What can hang from each mark
j_211: j_210 j_676
j_275: j_676
j_790: j_774 j_993
j_774: j_676
j_676: j_211 j_275 j_461 j_790
j_210: j_211 j_676

Every row comes from one small tree of marks. The marks that hang from a mark follow it in brackets, in the order of their numbers. Every link used is in the known rows. Which tree was each row made from?
Known rows
j_275{j_676{j_790{j_774 j_993}}}: [ 0.107 -1.477  0.841  3.216 -0.829  0.059 -0.642  0.659  1.313 -1.485
  1.673 -0.008 -2.043  0.810 -0.889  0.535  0.075 -2.476  0.832  0.234
 -0.268  0.059  0.313  2.978 -1.980  0.779  2.293 -0.160  0.219]
j_676{j_211{j_210} j_275 j_461 j_790{j_993}}: [ 1.352 -0.470 -1.251 -4.529 -1.298  0.061  0.849 -0.772 -4.266  1.808
 -2.315 -0.504  4.090  0.963  1.937 -2.273  0.016  5.052  2.554 -1.013
  0.939  1.550  0.978 -1.127  4.575  0.833  1.212  1.443  0.651]
j_774{j_676{j_211 j_790{j_993}}}: [-0.104 -0.432  0.070 -0.595 -1.619 -0.484  2.003 -0.295 -1.557  0.161
 -1.578 -0.475  1.597  1.085  1.233 -0.076  1.608 -2.204  1.118 -0.259
 -0.633 -0.795 -0.072  1.488  0.383 -0.431  0.304  0.617  1.516]
j_275{j_676{j_211 j_461 j_790}}: [-0.577 -2.186  0.196  1.864 -2.603 -0.303 -2.798 -0.783 -0.388 -0.752
 -1.162 -0.916  0.746 -0.892 -0.615 -0.691 -0.424  1.209  0.716 -0.398
  0.269  1.261  0.834  0.495  1.155  0.784  1.681  0.900  1.166]
j_676{j_211 j_790}: [ 0.391 -0.036 -0.127 -1.899 -0.987 -0.240  1.513 -0.399 -1.773  0.159
 -2.215 -2.138  1.915 -0.091  0.989 -0.669  0.122  1.210  0.000 -0.264
 -0.834  0.829  0.348 -0.425  1.257  0.042 -1.769  0.366  1.727]
j_790{j_774{j_676}}: [-0.443  0.612  0.762  3.247  1.615 -0.133  2.838  0.101  3.918 -0.456
  0.739  0.715 -3.465 -0.430 -0.970  1.480  2.078 -4.941 -2.328  0.733
 -0.025 -1.554 -1.314  0.305 -4.280 -0.250 -1.133  0.756 -0.805]
j_790{j_774}: [ 0.073  0.530  0.902  2.298  1.997  0.076  2.319  0.444  4.172 -0.673
  0.919 -0.003 -3.288 -0.757 -1.239  1.421  0.941 -3.413 -2.241  0.816
  0.149 -1.158 -1.212 -0.959 -4.293  0.005 -1.678  0.447 -1.235]
j_275{j_676{j_211 j_790{j_774}}}: [ 0.117 -0.758  0.413  2.210 -0.340 -0.065 -1.228 -0.013  1.765 -1.008
 -0.001 -0.585 -1.821 -0.458 -0.990 -0.092 -0.102 -1.109 -1.430  0.033
 -0.040  1.533  0.637  2.226 -1.179  1.143  0.533  0.775  0.699]
j_210{j_211 j_676{j_790}}: [-3.172  1.838  0.599 -0.367  0.186  0.295 -3.274  0.344 -1.396 -1.382
  1.887  1.294 -0.945 -0.793 -0.446  2.066 -1.217 -0.445 -0.556  0.732
 -0.382 -3.416  0.025 -0.153 -0.064 -1.758  0.748 -3.199 -0.430]
j_774{j_676{j_211{j_210} j_461 j_790}}: [-2.002  0.082 -0.639 -0.090 -1.775 -0.734  0.957 -1.174 -2.532  0.522
 -2.922  0.049  1.924 -0.417  1.415 -0.620  2.241 -0.352  0.777 -0.474
 -0.040 -1.326 -0.161 -0.495  1.808 -0.785  0.855  0.623  0.287]
j_790{j_774 j_993}: [ 0.958 -0.925  1.405  0.623  0.930  0.496  1.875  0.969  3.121 -0.732
  1.325  0.697 -2.139  0.794 -0.843  1.407  0.478 -3.379  0.271  0.694
  0.946 -1.754 -1.323 -0.657 -4.077  0.333  0.493  0.685 -1.252]
j_210{j_211{j_676{j_275 j_790}}}: [-0.349  1.988 -0.059  0.030  1.397  0.077 -1.696  0.941  0.360 -0.312
  0.378 -0.208  0.404 -0.535  0.469  0.116 -2.024 -0.318  0.839 -0.052
 -0.340  0.546  0.400  0.702 -0.795 -0.480 -1.546 -3.016 -1.161]
j_676{j_211 j_275}: [ 3.225  1.194 -0.635 -2.707  1.664 -0.421  1.499  0.305  2.306  1.146
 -0.880 -1.467  1.478  0.167  0.221 -0.729 -0.330 -0.130 -1.938 -0.306
 -0.056  2.809  0.820 -0.247  0.151  0.622 -2.777  1.476  0.577]
j_210{j_211 j_676{j_275}}: [-1.174  2.676  0.232 -0.904  2.124  0.197 -3.282  0.904  1.478 -0.682
  2.773  1.756 -1.292 -0.613 -0.951  2.095 -1.524 -1.451 -1.895  0.685
  0.197 -1.908  0.384 -0.064 -0.859 -1.357  0.060 -2.412 -1.229]
j_210{j_211 j_676{j_275 j_461 j_790{j_774}}}: [-2.012  1.143  0.347 -0.036  0.659  0.767 -2.824 -0.672 -1.194 -0.176
  2.500  1.908 -1.634 -1.020 -1.098  1.336 -1.416  2.464 -0.873  0.603
  0.674 -1.929  0.223 -0.834  0.681 -0.681  0.772 -1.409  0.252]
j_790{j_774{j_676{j_211 j_275 j_461}} j_993}: [ 1.561 -1.393  0.762 -0.087  0.251  0.342  1.796 -0.253  2.198  0.628
  0.273  1.352 -1.085  0.757 -0.577  0.357  1.086 -1.770  0.022  0.192
  1.639 -0.396 -0.873 -0.100 -2.167  0.934  0.780  2.573  0.052]
j_210{j_211 j_676{j_275 j_461 j_790}}: [-2.055  1.080  0.035 -0.743 -0.201  0.473 -3.402 -0.489 -2.258 -0.227
  2.011  1.408  0.059 -0.719 -0.520  1.083 -1.603  2.637  0.214  0.362
  0.253 -2.001  0.565 -0.856  1.783 -1.118  1.051 -2.015  0.401]
j_676{j_211{j_210} j_790}: [-0.871  1.598 -0.843 -2.774  0.005 -0.399  1.283  0.082 -2.262  0.189
 -2.875 -1.209  1.944 -0.212  1.797 -0.836  0.853  0.637 -0.356 -0.394
 -0.527 -0.042  0.331 -0.412  1.779 -0.256 -0.738 -0.394 -0.506]
j_210{j_676{j_275 j_461 j_790}}: [-0.231 -0.962 -0.033  0.655 -0.829  0.134 -0.677 -0.297 -1.534 -0.179
  2.387  0.133 -0.326  0.355 -0.891  0.649 -0.356  2.013 -0.107  0.369
 -1.069 -0.817 -0.051 -0.804  1.681 -0.840  0.495 -0.419  1.220]

Write each row's tree
[ 1.050 -1.192 -0.432 -0.965 -2.006 -0.357  1.900 -1.162 -2.409  1.357
 -1.317 -0.348  2.611  1.195  1.146 -1.097  1.236  0.788  1.892 -0.629
 -0.042  0.689  0.442  0.771  2.216  0.141  0.604  1.796  2.365] => j_774{j_676{j_211 j_275 j_461 j_790{j_993}}}
[-0.324 -0.378  0.150  0.759 -0.177 -0.006 -1.631  0.569  0.917 -0.954
 -0.230  0.464 -1.201  0.194 -0.242 -0.211  0.263 -1.611 -0.391 -0.125
  0.551  0.671  0.531  2.440 -0.667  1.110  2.317  0.325 -0.870] => j_275{j_676{j_211{j_210} j_790{j_774 j_993}}}
[-0.985 -0.212  0.306 -0.833 -0.552  0.039 -1.356  0.126 -0.745 -0.847
  0.726 -0.249 -0.519 -0.270 -0.719  0.949 -0.389  0.213 -1.948  0.459
 -1.125 -1.105 -0.325 -0.592  0.698 -0.925 -0.489 -0.509  0.852] => j_210{j_676{j_211 j_790}}
[ 0.444 -0.863  0.826  0.549 -0.471  0.455  3.037  0.358 -0.924 -0.494
  0.832 -0.619 -0.764  1.370  0.322  0.534  0.638 -0.834  1.698  0.380
 -0.529 -1.215 -0.596  0.635 -1.454  0.197  0.261 -0.185  0.762] => j_676{j_790{j_774 j_993}}
[ 1.727 -2.229  0.104  1.696 -0.180  0.542  0.067  0.447  0.227  0.217
  0.989 -0.658 -0.319  0.678 -0.414 -1.242 -1.509  2.073  1.926 -0.191
 -0.549  2.286 -0.696  0.114 -0.261  0.819 -0.898 -0.279 -0.060] => j_211{j_676{j_275 j_461 j_790{j_774 j_993}}}
[-0.494 -2.183  0.177  2.616 -1.513 -0.046 -1.185  0.231 -0.676 -0.680
 -0.500 -1.439  0.665 -0.574 -0.121 -0.827 -1.302  1.387  2.121 -0.205
 -1.236  0.918 -0.955 -1.098  0.128 -0.332 -1.152 -1.432 -0.420] => j_211{j_676{j_461 j_790}}
[-0.077  0.004 -1.179 -0.214  0.459 -0.037 -0.650  1.272 -1.571  0.215
 -0.431  0.205  1.340  0.806  1.328 -1.607 -0.603  1.337  2.585 -0.627
 -0.502  1.026 -0.359  0.034  1.561 -0.144  0.834 -1.960 -3.093] => j_211{j_210 j_676{j_275 j_461 j_790{j_993}}}
[-1.444 -1.000 -0.063  1.870 -1.035 -0.146 -2.438 -0.585  0.277 -0.684
 -1.177  0.315 -0.900 -1.246 -0.641 -0.624  0.328  0.662 -0.573 -0.270
  0.912  0.676  0.448  0.470  0.395  0.992  2.105  0.924 -0.521] => j_275{j_676{j_211{j_210} j_461 j_790{j_774}}}
[ 0.857  0.898 -0.534  1.361  0.018 -0.656  3.927 -0.055 -0.646  0.638
  0.602 -0.676  0.430  1.650  1.052  0.066  1.984 -2.793  0.651 -0.101
 -1.774  0.073  0.391  2.862 -0.014 -0.666 -0.601 -0.095  1.608] => j_774{j_676{j_275 j_790}}
[ 3.580 -0.202 -0.526 -4.060 -0.328  0.159  2.533  0.077 -2.176  1.380
 -0.642 -1.764  2.905  2.083  1.397 -1.530 -0.522  2.413  1.311 -0.606
 -0.428  2.797  1.220  1.372  2.341  1.041 -0.985  1.197  2.464] => j_676{j_211 j_275 j_790{j_993}}
[-1.895  1.770 -0.922 -0.582  0.960 -0.328 -0.379  0.719 -1.154 -0.305
  0.713  1.165 -0.160  0.048  0.498  0.545  1.021 -0.428 -0.514  0.138
 -0.563 -2.182 -0.226 -0.896  1.227 -1.335  1.514 -1.648 -2.605] => j_211{j_210{j_676{j_275 j_461 j_790}}}
[-2.728  1.181  1.062 -0.462  0.473  0.859 -3.001  0.470 -0.801 -1.365
  2.530  2.124 -2.023 -0.312 -0.809  2.235 -1.269 -0.533 -0.475  0.913
  0.428 -3.600 -0.400  0.072 -1.055 -1.117  1.507 -2.513 -0.643] => j_210{j_211 j_676{j_790{j_774 j_993}}}
[ 2.632 -2.020 -0.166 -2.696 -1.182  0.679  1.716 -1.444 -2.219  1.845
 -0.968 -0.721  1.725  0.708  0.303 -1.839 -0.480  5.480  1.306 -0.533
  1.190  2.481  0.516 -1.132  2.480  1.826 -0.298  3.074  2.627] => j_676{j_211 j_275 j_461 j_790{j_774 j_993}}
[-1.061 -1.700  0.521  2.212 -1.741  0.255  1.905 -1.383 -1.831 -0.030
 -0.425 -0.830 -0.366 -0.693 -0.255 -0.061  0.696  2.374  1.473  0.172
 -0.020 -1.147 -0.674 -2.124  0.108  0.059 -0.027  0.693  1.204] => j_676{j_461 j_790{j_774}}
[ 2.203 -0.721 -0.596 -2.230 -0.327 -0.312 -0.002 -0.978  0.660  1.521
 -1.901 -1.169  2.625 -0.839 -0.040 -1.334 -0.562  3.154 -0.445 -0.575
  1.047  2.451  0.633 -2.684  1.860  0.742 -1.562  2.475  0.992] => j_676{j_211 j_275 j_461}
[ 1.070  1.044  0.251  1.373  2.367 -0.075  2.986 -0.098  4.096  0.510
  0.333  0.507 -2.833 -0.259 -0.858  0.609  1.621 -3.413 -3.257  0.427
  0.316  0.374 -0.617  0.703 -3.256  0.491 -1.927  1.858 -0.105] => j_790{j_774{j_676{j_211 j_275}}}
[ 1.261 -1.342  0.898  1.241  0.294  0.302  2.289  0.055  2.261  0.309
  1.279  1.523 -1.671  1.166 -0.665  0.745  1.318 -2.732  0.722  0.395
  1.215 -1.165 -1.048  0.254 -2.789  0.541  1.298  1.813 -0.251] => j_790{j_774{j_676{j_275 j_461}} j_993}
[-1.324  2.408  0.075 -1.028  1.250  0.388 -2.262  0.497 -1.085 -0.467
  2.719  1.208 -0.741 -0.044 -0.336  1.501 -1.437  0.312 -0.816  0.548
 -0.510 -1.677  0.734  0.896  0.591 -1.232  0.169 -2.719  0.110] => j_210{j_211 j_676{j_275 j_790}}
[-0.486  0.737 -1.394  0.601  1.028 -0.214 -0.422  0.985 -1.033  0.247
 -0.575 -0.110  0.801  0.041  1.121 -1.637 -0.395  1.274  1.374 -0.569
 -0.894  1.356 -0.311 -0.105  1.419 -0.299 -0.263 -2.101 -3.043] => j_211{j_210 j_676{j_275 j_461 j_790}}
[ 0.014  0.882 -0.098  1.151  1.846 -0.117  2.075 -0.542  3.027  0.697
 -0.456  1.150 -2.254 -0.808 -0.575  0.276  1.920 -2.123 -2.628  0.208
  0.926 -0.294 -0.730 -0.602 -2.150  0.395 -0.900  1.959 -0.977] => j_790{j_774{j_676{j_211{j_210} j_275 j_461}}}
[-3.146  1.382 -0.376  0.463  0.814 -0.102 -0.657  0.546 -0.607 -0.927
  0.411  1.557 -1.429 -0.680  0.020  1.095  1.314 -1.117 -1.011  0.450
 -0.107 -3.289 -0.940 -1.631  0.015 -1.388  1.640 -1.560 -3.059] => j_211{j_210{j_676{j_461 j_790{j_774}}}}
[ 1.692 -0.463  0.861  0.994  1.282  0.294  3.036  0.696  3.035  0.089
  1.822  1.364 -2.207  1.681 -0.501  1.125  1.447 -4.299 -0.069  0.503
  0.680 -1.084 -0.959  1.481 -3.672  0.472  0.672  1.334 -0.443] => j_790{j_774{j_676{j_275}} j_993}
[-1.687  1.540  0.333  0.588  0.744  0.030 -2.326  0.861  0.207 -0.966
 -0.213 -0.167  0.298 -1.040  0.403  0.486 -1.862 -0.959  0.988  0.093
 -0.292 -0.696 -0.070 -0.072 -1.246 -0.890 -1.138 -3.322 -1.556] => j_210{j_211{j_676{j_790}}}
[-0.134 -2.872  0.667  1.721 -2.336  0.178 -2.520 -0.714  0.166 -0.722
 -0.505 -0.028 -0.311 -0.449 -0.983 -0.507 -0.468  1.153  0.825 -0.247
  1.115  0.979  0.453  0.653  0.153  1.409  2.479  1.583  0.979] => j_275{j_676{j_211 j_461 j_790{j_774 j_993}}}
[ 0.577 -1.696  0.007 -2.112 -1.470  0.376 -1.661 -0.492 -2.094  0.277
  1.073  0.226  1.014  0.565 -0.624 -0.054 -0.959  3.314  0.053  0.033
 -0.115  0.030  0.129 -1.119  2.673 -0.154  0.872  0.788  1.675] => j_210{j_676{j_211 j_275 j_461 j_790{j_993}}}
[-1.005 -2.084  0.614  4.371 -1.627 -0.041 -1.536 -0.544  0.691 -1.192
  0.754 -0.103 -1.702 -0.619 -1.259  0.231  0.155 -0.184  0.708  0.099
  0.105  0.113  0.230  1.077 -0.889  0.698  2.058  0.414  0.524] => j_275{j_676{j_461 j_790{j_774}}}
[-0.601  0.579  0.146 -0.317  0.032  0.287 -2.498  0.461 -0.812 -0.164
  0.083  0.178  1.346 -0.475  0.463 -0.195 -2.294  1.263  2.409 -0.210
  0.422  0.143  0.239 -0.364  0.107 -0.331 -0.185 -2.415 -0.973] => j_210{j_211{j_676{j_275 j_461 j_790{j_993}}}}
[-2.653  2.358 -0.407  0.188  1.846 -0.179 -0.009  1.187  0.250 -1.093
  0.872  1.407 -2.031 -0.188  0.145  1.334  1.410 -2.692 -1.781  0.581
 -0.672 -3.159 -0.835 -0.358 -0.846 -1.459  1.043 -2.047 -3.268] => j_211{j_210{j_676{j_790{j_774}}}}
[-0.387  2.048  0.116  0.433  2.010  0.326 -1.261  0.828  1.185 -0.317
  0.710  0.140 -0.734 -0.708  0.088  0.275 -1.887 -0.446  0.113  0.122
 -0.076  0.522  0.155  0.805 -1.583 -0.192 -1.795 -2.613 -1.316] => j_210{j_211{j_676{j_275 j_790{j_774}}}}
[ 0.626  2.248 -1.031 -0.971  1.499 -0.933  1.974  0.272  1.514  0.952
 -1.273  0.340  0.764  0.420  1.069 -0.163  2.083 -3.628 -1.663 -0.310
 -0.227  0.336  0.277  1.402 -0.183 -0.479 -0.695  0.701 -0.783] => j_774{j_676{j_211{j_210} j_275}}
[ 1.943  2.861 -1.364 -3.583  2.696 -0.619  1.231  0.771  1.812  1.182
 -1.555 -0.485  1.456  0.026  1.030 -0.849  0.460 -0.699 -2.284 -0.430
  0.250  1.949  0.799 -0.288  0.656  0.289 -1.687  0.666 -1.630] => j_676{j_211{j_210} j_275}
[ 2.559 -2.074 -0.528 -3.649 -2.352  0.256  1.110 -1.241 -3.777  1.781
 -1.679 -1.460  4.084  1.074  1.132 -2.097 -0.745  5.640  2.883 -0.876
  0.600  2.394  1.010 -1.122  4.057  1.167  0.180  2.213  2.833] => j_676{j_211 j_275 j_461 j_790{j_993}}
[-1.019 -0.804  0.036  0.680 -1.642 -0.813  0.134 -1.062  0.345  0.297
 -2.360 -0.069  1.384 -0.932  0.222  0.051  1.571 -1.710 -0.152 -0.261
  0.381 -1.047 -0.508 -1.385  0.012 -0.664 -0.061  1.506  0.531] => j_774{j_676{j_211 j_461}}
[ 1.969 -1.038 -0.859 -2.491 -1.546 -0.056  1.362 -1.621 -3.043  1.845
 -1.947 -1.958  3.300  0.045  0.855 -2.050 -0.454  5.655  1.165 -0.773
  0.066  2.835  1.117 -1.403  3.874  0.924 -1.356  2.049  2.896] => j_676{j_211 j_275 j_461 j_790}
[ 1.535  1.063 -0.523 -0.342  0.845 -0.813  2.165 -0.065  1.849  0.896
 -0.879 -0.330  0.727  0.530  0.508 -0.123  1.518 -3.217 -1.469 -0.205
 -0.488  0.950  0.318  1.363 -0.529 -0.216 -1.415  1.249  0.795] => j_774{j_676{j_211 j_275}}
[ 3.013  0.912 -0.537 -1.954  1.650  0.320  3.604 -0.486  0.132  1.525
 -0.287 -1.477 -0.251  0.596  0.299 -1.190  0.030  2.213 -2.003 -0.172
 -0.390  3.236  0.859  1.165  0.607  1.446 -2.962  1.896  2.252] => j_676{j_211 j_275 j_790{j_774}}
[-1.460 -1.371  0.489 -0.373 -1.119 -0.083 -3.386 -0.406  0.693 -0.784
  0.051  0.497 -0.165 -1.558 -1.537  1.061 -0.610  0.736 -1.979  0.422
  0.287 -1.677 -0.851 -3.250  0.516 -0.978  0.229  0.487 -0.207] => j_210{j_676{j_211 j_461}}
[-0.195 -2.900  0.433  1.058 -3.157 -0.108 -3.006 -0.544 -0.948 -0.802
 -0.955 -0.546  1.309 -0.143 -0.440 -0.695 -0.669  1.282  1.955 -0.488
  0.702  0.980  0.759  0.630  1.275  0.949  2.742  0.991  1.180] => j_275{j_676{j_211 j_461 j_790{j_993}}}
[-0.263  2.173  0.067  0.150  2.081 -0.047 -2.310  1.221  2.203 -0.507
  0.410  0.184 -0.004 -0.964  0.028  0.497 -2.076 -1.511  0.058  0.060
  0.119  0.289  0.149  0.055 -1.803 -0.606 -1.616 -2.782 -2.123] => j_210{j_211{j_676{j_275}}}
[ 0.143 -0.811  0.387  2.981  0.728  0.206  0.381  1.008  1.572 -0.898
  0.546 -1.126 -1.841 -0.155 -0.497 -0.186 -0.975 -0.995 -0.081  0.212
 -1.561  1.148 -1.143  0.539 -2.205  0.021 -2.328 -1.549 -0.863] => j_211{j_676{j_790{j_774}}}
